Each row was made from one path, in order. Every step used is in the known rows, and no mark comes twice. Write each row's path.
Known rows
F > J > L > D > T > H: [ 23.5  -8.1   6.8  -1.3  -4.9  11.4  -1.8 -10.4 -17.1  30.7  -1.0  -4.5
  -1.7 -24.0   0.1   0.1 -13.6 -27.8  16.6 -26.0   8.7 -13.4   2.2]
J > L > D: [ -5.9 -23.5  14.1   2.5 -10.6   8.0   0.5  -6.8  -6.2  -1.7  -0.2 -10.4
  -5.0 -10.9   2.2 -10.8   2.8  -7.1  19.8  -8.0   6.6  -1.0  -0.1]
C > Z > D: [-13.0   8.0   8.4   1.5  14.8 -17.4   9.8   1.0  11.0 -41.4   7.5   5.7
   1.6   0.0  18.6 -24.2  -0.9  -6.8   1.0  14.6  16.8   3.6   3.4]
L > D > F: [ -9.9 -12.9  14.2  -3.2  -4.7  24.9  16.1   0.2   0.0 -13.2 -10.4   1.1
   1.8   2.5   3.7 -23.8 -20.8 -11.4  -4.9 -16.5  23.6  -0.9  14.3]
L > D > F > J: [  0.6 -12.0  15.0  -5.0  -3.5  28.3  17.5   0.0  -6.9  -3.5  -9.1   3.9
   3.1  -5.5   0.3 -21.1 -29.7 -20.2  -3.7 -28.7  25.1  -5.7  14.1]
F > J > L > D: [ 12.1 -13.7  14.2  -4.0  -4.3  12.7  -2.6  -5.2 -17.5  29.7   0.4  -1.0
  -1.0 -22.6   0.1  -5.5 -14.9 -25.1  17.1 -25.3  11.1 -12.8   1.5]
T > J: [-12.2   7.1 -12.7  -5.0   6.8 -10.3 -20.3   1.1  15.0 -23.4 -12.2  -2.8
  -4.4   8.8  12.1 -15.6  15.5  13.9   8.6  19.1   5.1   5.5   9.5]
J > L: [-12.9 -19.5  12.8   0.2  -5.3 -10.9 -15.3  -7.2  -4.1  30.1   3.5  -9.5
  -8.8 -10.1  12.3  -4.3  18.6  -3.5  18.5  -4.2   3.5  -2.4  -6.3]
L > D > T > H: [ 19.3   7.3  -1.1   3.5  -6.9  23.9   4.7 -11.4  -2.7  -9.6 -12.5  -5.0
   4.3  -4.1   2.1 -10.7 -16.3 -16.8   4.2  11.2  15.1  -4.1  14.2]
Z > D > F > J: [-11.1  -5.6  19.8  -5.9   5.0   1.4  23.4   5.8   3.4  13.1   8.9   4.4
  -1.3   9.9  21.2 -16.5  -1.8 -30.2 -15.6 -32.9  19.2  -6.9   4.7]
T > H > L > D: [ 29.4  -4.3   4.1   1.2   1.6  16.8   7.5  11.5   4.0 -12.0 -13.4 -15.0
  -2.7   7.7  15.2 -16.0  11.1 -24.2  11.9  25.8   0.2 -16.7   7.2]
H > T: [ 19.0  -2.9  -3.6  -7.9  12.3   4.3 -46.6   6.4  -7.5  -2.3  -8.6  -8.7
  -4.4   8.2  32.4 -18.8  11.2 -12.5  -1.9  31.2   4.6 -11.8  15.1]
C > Z > D > T > J > L: [ -9.3  11.2  -0.4   5.1   9.1 -25.0   3.9  -9.1  11.3 -59.8  10.8   1.5
   0.4  -7.7  13.0 -17.3   6.6   5.8   6.9   9.2  11.8   7.4  -2.5]
H > F > J > L > D > T: [  7.6  -4.1  27.7  -5.6 -10.2   1.3 -20.5 -15.4  -4.2  22.9   0.9   5.4
   5.6 -16.5   9.1  -4.8 -31.6 -14.1  20.6 -24.8   3.5 -25.7  -4.5]
Z > C: [ 17.8  12.4  19.7 -14.8  25.7 -24.6 -12.2   5.2  -3.6  73.9 -12.0   0.1
  -1.7  -1.7  21.3 -13.9  -3.6  -9.9   7.4  14.5   2.8 -15.7   8.6]
Z > D > T > J > F: [-10.4  15.9   0.5   4.3   3.7  -9.7   6.5  -5.6  10.3 -30.8  12.2   0.2
   1.4   3.7  15.8  -9.2  16.5  -5.6  -6.3   6.7  12.3  -1.4   1.1]
J > L > D > T: [  0.6 -15.1  10.6   4.3 -14.6   6.2  -4.7 -15.7  -8.9   0.6   1.8  -9.4
  -3.0 -16.4  -0.1  -5.7   1.5  -4.9  18.7  -7.8   8.1  -1.6  -3.4]
H > F > J > L > D: [  4.6 -10.4  30.1  -7.1  -8.1   2.3 -16.2  -9.3  -2.1  21.5  -0.6   5.2
   4.2 -12.7  10.7  -8.8 -29.7 -15.5  21.3 -26.0   2.6 -24.9  -1.8]
F > J > L > D > T: [ 16.1  -7.5  11.5  -2.7  -7.1  11.1  -6.7 -11.5 -19.5  31.5   1.7  -0.7
   0.3 -26.3  -1.3  -1.6 -16.0 -24.2  16.1 -25.7  12.2 -13.2  -0.8]

Write each row's path
[ 23.3   3.2  17.6  -1.1 -11.9  22.9  -6.7   3.2  -7.3 -28.0  -3.5  -5.3
   7.2  -4.4   7.5 -21.1   2.6 -11.8  13.2  25.8   9.1 -22.2  -7.7]
H > L > D > T
[ 19.3 -10.6 -14.4  -4.4   8.0   2.5 -39.7   5.1  -1.0 -57.7  -9.8 -16.2
  -7.9   5.8  20.8 -20.6  18.7   6.1   9.8  24.4  -3.6  -2.9  14.2]
H > T > J > L > D
[-14.4 -14.8  -6.6  -0.5  -2.8  -4.0  -2.4  -2.6  11.1 -46.8  -7.4  -9.9
  -7.7  -0.1   1.1 -15.5  12.9  17.2  15.3 -10.1   3.2   9.0   5.2]
T > J > L > D > F
[ 19.3   7.5   5.0   2.4  -9.7  21.3   1.1 -13.0   0.8 -12.8 -11.9  -3.0
   5.8  -2.7   3.9 -11.3 -23.7 -15.5   7.6   5.7  11.8  -9.3  12.2]
L > D > T > H > F
[  0.5  -8.4  29.3  -8.2  -5.2  -7.2 -24.2  -9.4  -1.2  37.9   1.0   5.6
   2.1 -11.9  15.4  -5.7 -22.7 -14.2  21.0 -23.5   0.6 -25.8  -4.9]
H > F > J > L
[-12.3 -19.5  17.6  -7.3   0.5  -2.9  -0.3  -3.5  -8.2  44.7   1.4   2.0
  -5.9 -12.5  11.1  -8.3  -6.2 -13.8  -1.6 -48.2  19.0  -7.8  -0.3]
D > F > J > L
[ 31.6  -7.7   6.3  -0.9   2.2  18.3  12.8  11.4   0.1  -5.5 -12.2 -12.5
  -2.8   3.4  14.0 -15.3   3.3 -28.9   8.2   5.0   3.9 -19.4   6.6]
T > H > L > D > F > J
[ 21.3  -8.2  10.9  -1.5   1.1   3.4  -1.2  -3.3   5.0  21.5 -10.1  -7.6
  -3.0  -1.1  14.7  -4.6 -15.2 -25.5  17.6 -11.2  -3.6 -18.9   9.8]
T > H > F > J > L > D
[ 21.8  11.4   2.7   1.2  -5.5  -9.1 -22.1 -21.6  -1.5  37.0  -3.3  -4.8
  -0.2 -12.4  14.7   7.1  -5.2 -15.4  12.4  -5.1   2.7 -16.1  -1.3]
D > T > H > F > J > L
[-10.2 -10.0  -9.3   0.2  -3.3  -3.2  -7.9  -2.6   9.7 -46.5  -7.6 -10.4
  -6.5  -1.2   1.2 -14.5  14.4  16.1  19.9   3.8   1.0   8.2   5.1]
T > J > L > D
[ -8.2  18.7  -1.7   3.1  12.2 -22.3   4.0  -6.8  12.9 -60.2   7.2   4.7
   2.8  -2.8  14.7 -19.9   2.1   3.1   2.1  15.6  15.4   6.6   1.4]
C > Z > D > T > J
[  8.2  11.3  -4.4   1.1  -8.4  19.4  -2.9 -11.8   0.8 -35.7 -11.3  -0.8
   5.5  -4.2  -2.3 -15.1 -14.3  -0.8   6.4  11.8  15.8   1.1  11.5]
L > D > T > J
[ 14.7   4.1  11.4   2.9  -6.9  18.4  -3.9   4.9  -3.2 -55.7   0.0  -5.5
   6.0  -9.7   3.3 -20.9   9.2   1.3  14.4  26.8   9.2 -20.3  -7.6]
H > L > D > T > J > F
[  8.7  -0.2 -15.3  -2.7  19.9  -5.1 -43.3   8.8   1.7 -52.0  -4.7  -9.5
  -6.1   2.3  25.2 -19.3  23.4  11.5   0.4  34.6   2.2  -6.5  16.1]
H > T > J > F
[  7.3 -14.9   6.0   5.9 -12.2   6.4  -0.8 -14.6  -6.4   0.5  -1.0 -13.8
  -5.0 -14.3   1.3  -3.3   4.1  -9.0  19.1  -7.8   4.9  -1.8  -0.3]
J > L > D > T > H
[  6.6 -15.2  12.8   5.0 -14.5   4.4  -3.9 -16.6  -3.4  -3.8  -0.6 -11.3
  -3.0 -13.3   3.1  -3.7  -2.7  -6.8  22.0 -11.6   1.8  -6.9  -2.1]
J > L > D > T > H > F
[  0.8   9.5  -3.4   4.9  -4.9  17.2   0.8 -11.3   0.4 -44.2  -5.8   0.2
   5.7 -11.5  -4.4 -13.7 -11.9   4.4   5.6  12.3  17.9  -0.3  10.5]
L > D > T > J > F
[ 15.1 -15.3 -12.1  -5.1   7.7   2.1 -34.8   5.6  -0.1 -57.0  -9.2 -15.6
  -9.1   6.4  21.0 -21.5  16.6   7.6   5.4  10.8  -1.0  -1.4  14.0]
H > T > J > L > D > F
